What can hang from each mark:
rizu: gezib mebaz tumo vepek
luvo: vipe
mebaz: rizu vipe
vipe: gezib mebaz
gezib: zire
tumo: rizu
gazaz: mizur rizu

Known rows, with every way that one mark hangs from another:
tumo{rizu{gezib mebaz{vipe} vepek}}: [ 13 -28 -11  -5 -35   0  19  20   7  22 -19  12  23  12 -43  22  32 -42
  -3  11  19  12  29 -17  13  13  -6 -18   1 -11 -18   2 -19 -17  21  -5
  21   2  41   8  10   2   7  -3  32]
luvo{vipe{mebaz{rizu{gezib vepek}}}}: [-11   0 -13   1 -10 -11 -23  -3  -9 -17  15   3   7   9 -14 -15   0  19
   5  31   8 -13  -1  11  -6  34 -17   5 -14 -27  -8   6   2   1   9 -26
   2 -13 -10  21  24 -12  35 -25 -32]
vipe{gezib mebaz}: [-14   7  19  27  39  18 -31  -8 -33  -5  22 -15   1  33  18 -26 -43   7
  -2   5 -14 -21  -3  41   2   9  -2  24 -18 -23  17   6  20  40 -18  -8
  19 -51 -43  15   3  -3  -4  -1 -36]
rizu{gezib mebaz{vipe} vepek}: [  9 -14 -10   4 -16 -12   1 -11  -2  19 -14   6  15  13 -25  28  33 -17
 -13  18  -2  22  10 -19  30 -14  -5 -12   7 -10 -17  -1 -35  -1  14 -14
   0  -1  28  21  16   5   2 -10  29]
gazaz{rizu}: [ -2  19  29  -6  55  30   7  26 -18  -1   0 -14 -10 -17  26 -12 -25 -26
 -12 -31  -6  30 -20   1  -4   1  30   6  17  11  24 -18  38   9 -25  23
 -27 -19 -42  -6  -5  -6  13  10 -13]
mebaz{rizu{gezib tumo} vipe}: [ -5  33 -16  -3 -29  -8  13 -10  40 -10  18  10  -6 -28  13  27  36  28
   7  10 -11 -15  -5   1   8  -8  -6  -1 -18  15 -28   3   1 -12  13  -8
   5  10  32 -13   9  11  12  -4  -9]
mebaz{rizu{gezib}}: [ 24  17   1  -3   3  26   5  -6  24 -14  34  -3  -2  -8  46  15  12  21
  -5  14 -17   1 -19  -7  -8  -5  -3  16   3  -5   6 -22  35   5 -26  -5
 -23   2  -1  -3   0  -7  17 -13  -8]
vipe{mebaz{rizu{vepek}}}: [ -3   4  13  14  -3   9 -29  18 -10 -41  28   1   1  18  11 -10 -15  12
   1  21 -11  -9  12  19  -4  33  12  34  -6 -25  11  17  37   9 -13 -24
   1 -35 -25  18 -12 -11  27   7 -20]
rizu{mebaz tumo vepek}: [  0 -21  -3 -13   3 -17  -7  22  18  -3 -10   6  -3  18 -21   7  -9 -21
  -7   8  -4  11   1  -2  16  -6  16 -17  22 -16  15  13   2 -11  30  24
   1  35  34 -15   6  -8 -12   9   9]
tumo{rizu{gezib mebaz}}: [ 28 -22  -4  -7  -6  24  21  16  29  26  -5  -3  10  15  -4  32   8 -42
  -2   4  -4  11   2 -26  -2  -4  -2 -16  17  -7   7 -37  21 -25  -1  16
   0  15  22 -13   6 -10  -3  -2  24]
gazaz{rizu{mebaz}}: [  5  -4  20   0  35  23   2  23  -7  14  -4  -6  -5   2   2  10 -23 -34
 -25 -25 -19  44 -13 -10   5 -11  41 -18  32   0  19 -26  27  -7 -15  28
 -34 -20 -18  -6  -3 -15  -1  24  14]
rizu{gezib{zire} mebaz{vipe} vepek}: [ 25 -16  -5   5 -22 -10  13 -40 -25  28 -32  17  20  12 -24  14  34  -2
  12   2  12  10  12 -22  12 -11 -18 -14   1  -2 -20   3 -57  -3   5 -14
   8  18  27  24 -14   9 -19  -9  48]
vipe{mebaz}: [ -7  17  16  14  45  21 -30   4 -11 -12   9 -10   0  21  17   2 -24 -21
   1  -4 -18  -5  -8  27  10  15   0  29  -4  -6  17 -13  33  13 -16   0
   3 -37 -43  11   4 -12  -1 -11 -31]
gazaz{mizur rizu{gezib mebaz}}: [-17 -25 -16  -5  12  -4  20  12  14  39  -8 -28 -27 -26  -2  29  -4 -29
 -19 -16  -3  53 -14 -40  17 -11   6 -19  34  26  14 -37   6 -21   4  12
 -56  -2 -25 -12  33   2 -25  14  11]
vipe{gezib{zire} mebaz}: [  3   7  23  31  35  14 -22 -35 -57   7   4  -3   8  23  18 -43 -44  20
  21  -7  -2 -33  -5  36 -23   7 -10  27 -32  -9  13   7   3  34 -33  -9
  33 -31 -49  15 -25   1 -25   0 -14]
rizu{mebaz}: [ 17 -13   7  -7  29  15 -18   7  13   0   9  -7   1  26   7  15 -13 -20
 -23  -4 -27  17  -9  -3   9 -25  18  -1  21 -18  13 -22  13   6 -17  17
 -14 -12  -7   3  -5 -21  -6   3   9]
vipe{gezib{zire} mebaz{rizu}}: [  8   6  27  29   4  19 -23 -30 -36 -23  29   4   3  19  31 -41 -41  57
  17   5 -14 -44  -2  38 -38  12  -6  34 -36 -13   6  14  18  22 -40 -27
  25 -43 -39  11 -41  -1  -9  14 -18]
luvo{vipe{gezib{zire}}}: [  6   2  24  -6  37   8 -22 -32 -49   2  -8  -8   6  18   4 -64 -37  30
  -4 -21  16 -29 -13  30 -37 -19  -5   2 -20 -15   0  13 -34  41 -26   4
  27 -17 -37  14 -24  -4  -2 -20 -22]
gezib{zire}: [ 25  14  24  -4  42  23  -3 -19 -23  -4 -11  -4   2   5  35 -16 -16  -4
   9 -27  -1  -8 -11  -1 -22 -10  -2  18   2   8  16  -9   4  19 -35   9
   3   2 -30  12 -31  -4 -12  -8   5]
mebaz{rizu{gezib tumo}}: [  5  21 -11  -7 -12   4  14  -3  45 -12  27   5  -8 -21  34  19  14  26
  11  15 -10 -12 -22  -7  -5  -2  -2   4  -2   8   3  -9  36 -12   5   7
  -9  37  25 -26  11   0   5  -9 -18]
luvo{vipe}: [ -1  15  11 -22  52  10 -31   3  -5 -15   1 -16   1  13   6 -23 -19 -11
 -22 -16  -1  -6 -15  18  -8 -17   4   1   6 -15   4  -9  -1  22  -8  13
  -5 -17 -31  12   7 -19  23 -23 -31]
tumo{rizu{gezib{zire} mebaz}}: [ 42 -24   0  -2 -11  23  28 -19  10  31 -22   8  21   8  -4  17   6 -27
  23  -7  12   2  -1 -31 -19  -4 -14 -17   6   3   6 -32   2 -26 -15  11
  16  29  21 -12 -20  -3 -24   0  46]
rizu{mebaz{vipe} vepek}: [  1 -15   4  -2  -2 -13 -17  11 -11  -2 -10   1  12  27 -32  12  10 -22
 -26   3  -9  15  22   0  25 -10  13  -3   7 -17 -10  11 -28  11   6  -6
   5 -27  12  24  -5  -5   8   4  23]

Rows:
[ 21 -26  -7  -2  -1   3   2   0   3  21  -9   1   8  20  -7  21   9 -22
  -6  22  -3  29  -6 -23  18  -5  -3  -9  23 -22  12  -9  -7  -4   4   3
 -16  24  24  11  19 -11  -6 -15  23]
rizu{gezib mebaz vepek}
[  6  14  27  14  20  10  -6 -37 -51   2  -5  -3  13  14  11 -34 -15  27
   0 -23   7 -28   8  26 -15 -21  -5  16 -30   3 -13  22 -37  45 -27 -13
  31 -40 -28  17 -39  16 -15  -1   1]
mebaz{vipe{gezib{zire}}}
[ 30   1  -4   6 -10  -5  13 -53  -8  35 -20  14  18   6 -13  30  34  -1
   9 -10  -8   6  -3 -16   9 -28 -18 -13  -3   7 -24 -23 -44  -8 -11  -6
   7   6  13  10 -16   8 -27 -12  45]
rizu{gezib{zire} mebaz{vipe}}
[  6   3 -10  -9 -29  -6  14  12  33 -19  15  10 -10 -22  17   1  18  22
  13  26   6  -5  -9  -9  -2  13  -6   3   3  -5  11  16  20 -15  16  -1
  -5  50  40 -20  13   3  14  -8 -11]
mebaz{rizu{gezib tumo vepek}}
[-46   9  -5 -16  32 -18  13  44  18   1  -8 -28 -41 -47   4  -5 -30 -27
 -12 -36  10  22 -12  -7   6  -1  17  -7  21  49  22   3  21  -7  15  34
 -35   8 -31 -30  19   5 -17  28 -29]
gazaz{mizur rizu{tumo}}
[-33   7 -11  -9  -4 -26 -35  20   5 -41  10  10  -3  12 -29 -29 -21  21
   6  20   6 -33   3  33  -6  37   1  -2 -15 -21  -3  28   8 -10  31  -6
  20  -1  -1  -1  13 -12  33  -4 -48]
luvo{vipe{mebaz{rizu{tumo vepek}}}}
[-10   9  -7  -7   0 -19  -9   2  23   1  -7   4   0   8 -24  32  10 -17
 -12 -10 -23   0   2  10  26 -28  12 -20   1   1 -14   0 -18  -9  21  18
   9  -5  27 -12   0  -1 -11  12  10]
rizu{mebaz{vipe} tumo}
[ -3 -39  12   5 -26   5  -2  31 -23   3  -5   1  25  34 -48 -17  -6 -18
 -20   6   7  -9  45  13  -1   1  10  -7 -14 -28 -14  33 -23  15   5 -11
  38 -41  17  10 -14   3  13  22  21]
tumo{rizu{mebaz{vipe{gezib}} vepek}}
[ -4   8   6 -14 -13  -1  -5  33  24 -46  19   6 -10 -10  17 -11  -8  19
  -1  13  -2 -12   3   5 -10  13  15  11   4 -10  13  28  31  -1  10   4
  -1  25  18 -16  -9  -4  18  10 -14]
mebaz{rizu{tumo vepek}}
[-43 -30 -13 -20   3 -38  10  53  15  10 -24 -14 -32 -26 -37   1 -24 -35
 -20 -16  13  40   6 -20  19   6  26 -26  36  25  21  16  -1 -25  43  32
 -38  22  -3 -22  24   2 -21  40   2]
gazaz{mizur rizu{mebaz tumo vepek}}
[ 12  25  -3   3 -15  12   2 -12  21 -16  28   4   5 -12  25  22  36  21
  -8   7 -18 -10  -1   0   7 -11  -6  16 -14   5 -26 -10   4   9 -21 -20
 -10 -25   3  12  -1   8  24 -11  -2]
mebaz{rizu{gezib} vipe}
[ 32 -28  -3   2  -8   1  11 -33 -17  30 -24  13  11  17  -7   4  10  -5
  13  10   8  20  -6 -30  -2  -6 -15 -10  16 -11  11  -9 -26  -8  -7   2
  -1  43  20  11  -7  -4 -29 -14  45]
rizu{gezib{zire} mebaz vepek}
[  9  12  -5   2 -30   2   7   1  -1 -17  13   6   8 -10   7  10  38  21
  -3  20   5   0  17  -4   7   9  -8  17 -13  -9 -20  15 -10  10  -2 -31
  -6 -13  16  21   2  11  30 -12   2]
mebaz{rizu{gezib vepek} vipe}
[ -4  21  18  14  -8  11 -19  -3 -13 -33  39  -7   5  11  22 -20  -7  50
 -20   5 -21 -24  17  35 -15 -17  13  20 -34 -13 -18  21   1  36 -27 -21
  12 -64 -17  11 -27   5  25  12 -16]
mebaz{rizu vipe{gezib}}
[ 23  12   1   4 -32  -1  19 -28 -18  -9  -3  16  15 -17   9  -9  34  34
  16   7  14 -10  16 -10 -15   8 -17  19 -16   4 -20  17 -26   6 -14 -29
   8   2  12  20 -25  16  13 -13  23]
mebaz{rizu{gezib{zire} vepek} vipe}
[ 19  17  -2  -3  14   0  26 -34   8  25 -20   7  -4 -20  20   3   8   1
  36 -14  15 -13 -31 -11  -6 -10 -23  -3   6  28   9 -12  -7  -8   3  21
  13  60  17 -18  -2  10 -31 -21   4]
rizu{gezib{zire} tumo}
[  1   7 -23   0 -13 -20  10 -20  34  24  -8  11   4  -3 -26  49  33 -12
  -1   4 -14   3 -10  -6  34 -30  -6 -28  -1   9 -24 -18 -25 -20  31  16
   3  26  42 -14  22   9 -18  -4  20]
rizu{gezib mebaz{vipe} tumo}
[ 11  32 -10   0 -35 -10  26 -41  19  -2   0  20   4 -28  14  15  37  42
  30  -7  -1 -31  -4  -6 -11  -9 -17   2 -24  28 -29  -2 -19 -15   0  -9
  16  28  30 -12 -21  18  -7  -5  15]
mebaz{rizu{gezib{zire} tumo} vipe}
[  7  -4 -14  -8  -1  -6   6  -8  40  26  -1   6  -5  -1  -2  38  12 -12
   4   9 -14  10 -25 -16  19 -23  -3 -29  22   2   7 -26   4 -26  22  25
  -9  53  39 -24  26  -6 -25  -9  10]
rizu{gezib mebaz tumo}
[-36 -11   5  -9  29  -5   3  55 -20  -4 -10 -33 -30 -30   4 -25 -27 -35
 -23 -20  23  37  10 -16   8  19  19  14  27  25  28  16  12  11   3  13
 -42 -15 -52   4  13   2  -1  18 -16]
gazaz{mizur rizu{vepek}}
[  5  -7  26  29 -11   9 -26 -16 -52 -30  18   9  11  26  14 -53 -33  53
  17  17   2 -34  15  30 -32  29  -3  36 -36 -24   9  37   6  27 -23 -34
  29 -33 -30  19 -39   0  -2  14 -13]
vipe{gezib{zire} mebaz{rizu{vepek}}}
[ 27  -7 -12  -2  -7  -8  22 -43  19  33 -20  16   1  -3  -2  26  10  -1
  25  -4  -1  -1 -27 -24   2 -25 -16 -29  10  14   3 -22 -14 -26   8  22
   6  66  33 -25  -5   6 -49  -7  30]
rizu{gezib{zire} mebaz tumo}
[-26  -2   5  25 -17 -12 -24  18 -10 -33  31   7  -5  14  -1 -33 -33  43
  10  33  -7 -34   8  41 -12  33   6  16 -28 -25   8  46  26  14  16 -19
  32 -10   1  -8   0   2  11  16 -41]
vipe{gezib mebaz{rizu{tumo vepek}}}
[-25 -14 -20  -8  -1 -20  22   6   5  36 -11 -20 -17 -28 -25  36  20 -28
 -22 -23   0  47   5 -29  31 -18   7 -22  19  35 -17 -21 -23 -18  10   1
 -49 -26 -16   0  29  12 -15  19  18]
gazaz{mizur rizu{gezib mebaz{vipe}}}
[ 14   0  -6  -5  -2 -12  25 -22 -12  18 -31  17  -2 -15   3 -13   9  -1
  33   3  31  -6 -13 -14  -7  11 -23  -4   4  13  12  11 -19  -5  16  12
  16  75  28 -11   2   8 -26 -23  11]
rizu{gezib{zire} tumo vepek}
[ -1   3   6   0   4  -3  43  -5 -27  33 -42  17  -9 -36   3 -24   0  -8
  36 -21  39  17 -19 -26  -8  22  -2 -16  15  28  12  10  -9 -23  14  20
  -6  72  10 -22   1  14 -21   0  13]
gazaz{rizu{gezib{zire} tumo vepek}}
[ 13   2 -15  -2 -20 -22  19 -49  12  38 -29  23   5  -7 -23  30  36   2
  23 -13  -1  -5 -10 -12  14 -27 -17 -34  -6  20 -24 -14 -45 -22  18  10
  17  41  42 -13  -5  19 -40  -6  38]
rizu{gezib{zire} mebaz{vipe} tumo}
[-29 -38  -6 -12  12 -17   3  47  -4  10  -9 -25 -24 -11 -24  -5 -28 -38
 -35 -15   3  53  11 -24  13   5  26 -11  39  12  21   6   2  -2   9  13
 -50 -16 -31   3  14  -6 -10  34   8]
gazaz{mizur rizu{mebaz vepek}}
[-41   5 -22 -13  18 -19  30  25  25  26 -13 -22 -36 -56   9  12  -8 -23
  -2 -24  14  26 -22 -23  16   5  -2 -13  24  56  17 -13  15 -19  26  28
 -39  36 -16 -31  42  14 -21   6 -22]
gazaz{mizur rizu{gezib tumo}}
[ 14 -38   8 -13 -10  17  -2  43   9  -4 -11  -2  15  28 -24   1 -15 -49
  -9   8   7  13  24  -7  -6  11  18  -2  18 -25  14   7  17  -9   3  12
  12  -1  19  -2 -12 -17  14  11  27]
tumo{rizu{mebaz vepek}}
[ 23  21  -5  -3 -18   4  23 -31  25  -5   4  17  -7 -26  37   7  14  41
  34   1   3 -23 -20  -9 -26  -5 -15   1  -6  18  -1 -11  11 -20  -8   6
   5  55  25 -24 -19  10 -16  -5   8]
mebaz{rizu{gezib{zire} tumo}}
[ 14 -10  -9  -3 -23  11  20   5  24  27  -6   1  21  11 -22  40  31 -38
  -7  -1  -1   6  14 -13  11  -7  -5 -19   0   5 -22 -26  -8 -21   6   3
  15  -7  28  -3   2   3   4  -2  29]
tumo{rizu{gezib mebaz{vipe}}}
[-26   6 -11  -7  28   4  26  18   1  21  -6 -32 -33 -44  24   8  -8 -30
 -10 -23  12  38 -13 -26   8   4   0   1  23  44  17 -22  15   0  -4  13
 -54  -2 -42  -8  32   6 -13   2 -17]
gazaz{mizur rizu{gezib}}
[ -9  16 -18  -5 -43 -20  11   2  24 -14   7  16  -1 -23  -4  13  38  27
   8  21   7 -11   9  -2   7   8  -8   0 -13   5 -21  24 -11  -8  24 -14
   6  22  42  -4  13  14  16  -8  -4]
mebaz{rizu{gezib tumo vepek} vipe}
[-15  22   3  -3  23   5 -45   3   2 -38  26  -8   2  16   2 -17 -22  18
 -10   7 -18 -23  -8  37 -16  15   4  14 -16 -19  -6  -9  28   7 -18 -13
   1 -48 -42  15  -2 -18  35 -10 -43]
luvo{vipe{mebaz{rizu}}}
[  7  -9   2  -8  -8  13   1  29  17   1  -6  -2  20  22 -26  26   5 -42
 -18 -16  -9  -2  24   3   4 -11  14  -8  -3  -5 -16 -16  -2 -12  -2   6
  14 -37  12  -2 -20  -8  14  16  27]
tumo{rizu{mebaz{vipe}}}
[-18  10  -1   8 -11 -10 -21  26  12 -44  20   7  -8   2   3  -9 -17  15
  16  25  -7 -20   5  20  -1  38   6  22 -11 -13   9  26  33  -8  17  -9
  12   4   5  -9   0  -5  18  14 -28]
vipe{mebaz{rizu{tumo vepek}}}
[-34 -11  -6  -9  14 -17   1  28   3  13 -14 -25 -23 -19 -28  18  -7 -33
 -38 -34  -8  39  17 -10  25 -15  23 -12  17  33 -10 -10 -17  -7   5   7
 -38 -48 -37   2   6   1  -9  32   7]
gazaz{mizur rizu{mebaz{vipe}}}
[-23   7  11  15  47   6 -45  -8 -41  -3  12 -18   7  35 -12 -50 -43  11
 -11   3   1 -26  -8  47  -9   1  -3   7 -26 -27   5   6  -4  38  -5  -6
  26 -56 -52  19  17 -13  12 -17 -54]
luvo{vipe{gezib mebaz}}
[-17  17  -1  -9 -33 -17  -5  24  18 -41  10   7  -1 -15  -2  -4  14  21
  -2   6  -2 -17  22  12  -1   5  10   9 -12  -2 -18  40   1   4  16  -9
  14  -1  23  -6 -12   8  27  15  -8]
mebaz{rizu{tumo vepek} vipe}
[ -7  19 -14   3   5   7 -25 -13   4 -16  21  -2   2   7   6   0   0  26
   1  18 -11 -16 -20  19  -7  17 -15   5 -18 -18 -16 -24  16  -3  -3 -17
  -1 -26 -20  17  17 -12  30 -25 -38]
luvo{vipe{mebaz{rizu{gezib}}}}
[  6  16  -6   6   2   1 -15 -48 -13  -3   6  11  11   4   6 -15   1  42
  25   0   5 -32 -15  10 -27  16 -26   5 -23  -5 -13 -16  -3  -6 -18 -22
  10  -3 -22  16  -7  -4   6 -27 -16]
luvo{vipe{mebaz{rizu{gezib{zire}}}}}
[ 13 -16   2  -7  -5  23  22  30   2   9 -14  -3  11  -2   3  -6   6 -40
  10  11  26   2  12 -22  -7  27 -10   9   9  -9  16   3  21  -5   4   6
  10  20  16  -2   7  -8  17 -17   2]
tumo{rizu{gezib vepek}}
[ -5   3  17  12 -19   5 -21   8 -28 -34  32   0   7  11   9 -39  -6  43
 -23  16  -4 -14  28  23 -11   3  15  24 -26 -27 -15  46 -13  41 -16 -34
  15 -51  -8  19 -27   7  33  11 -12]
mebaz{rizu{vepek} vipe{gezib}}
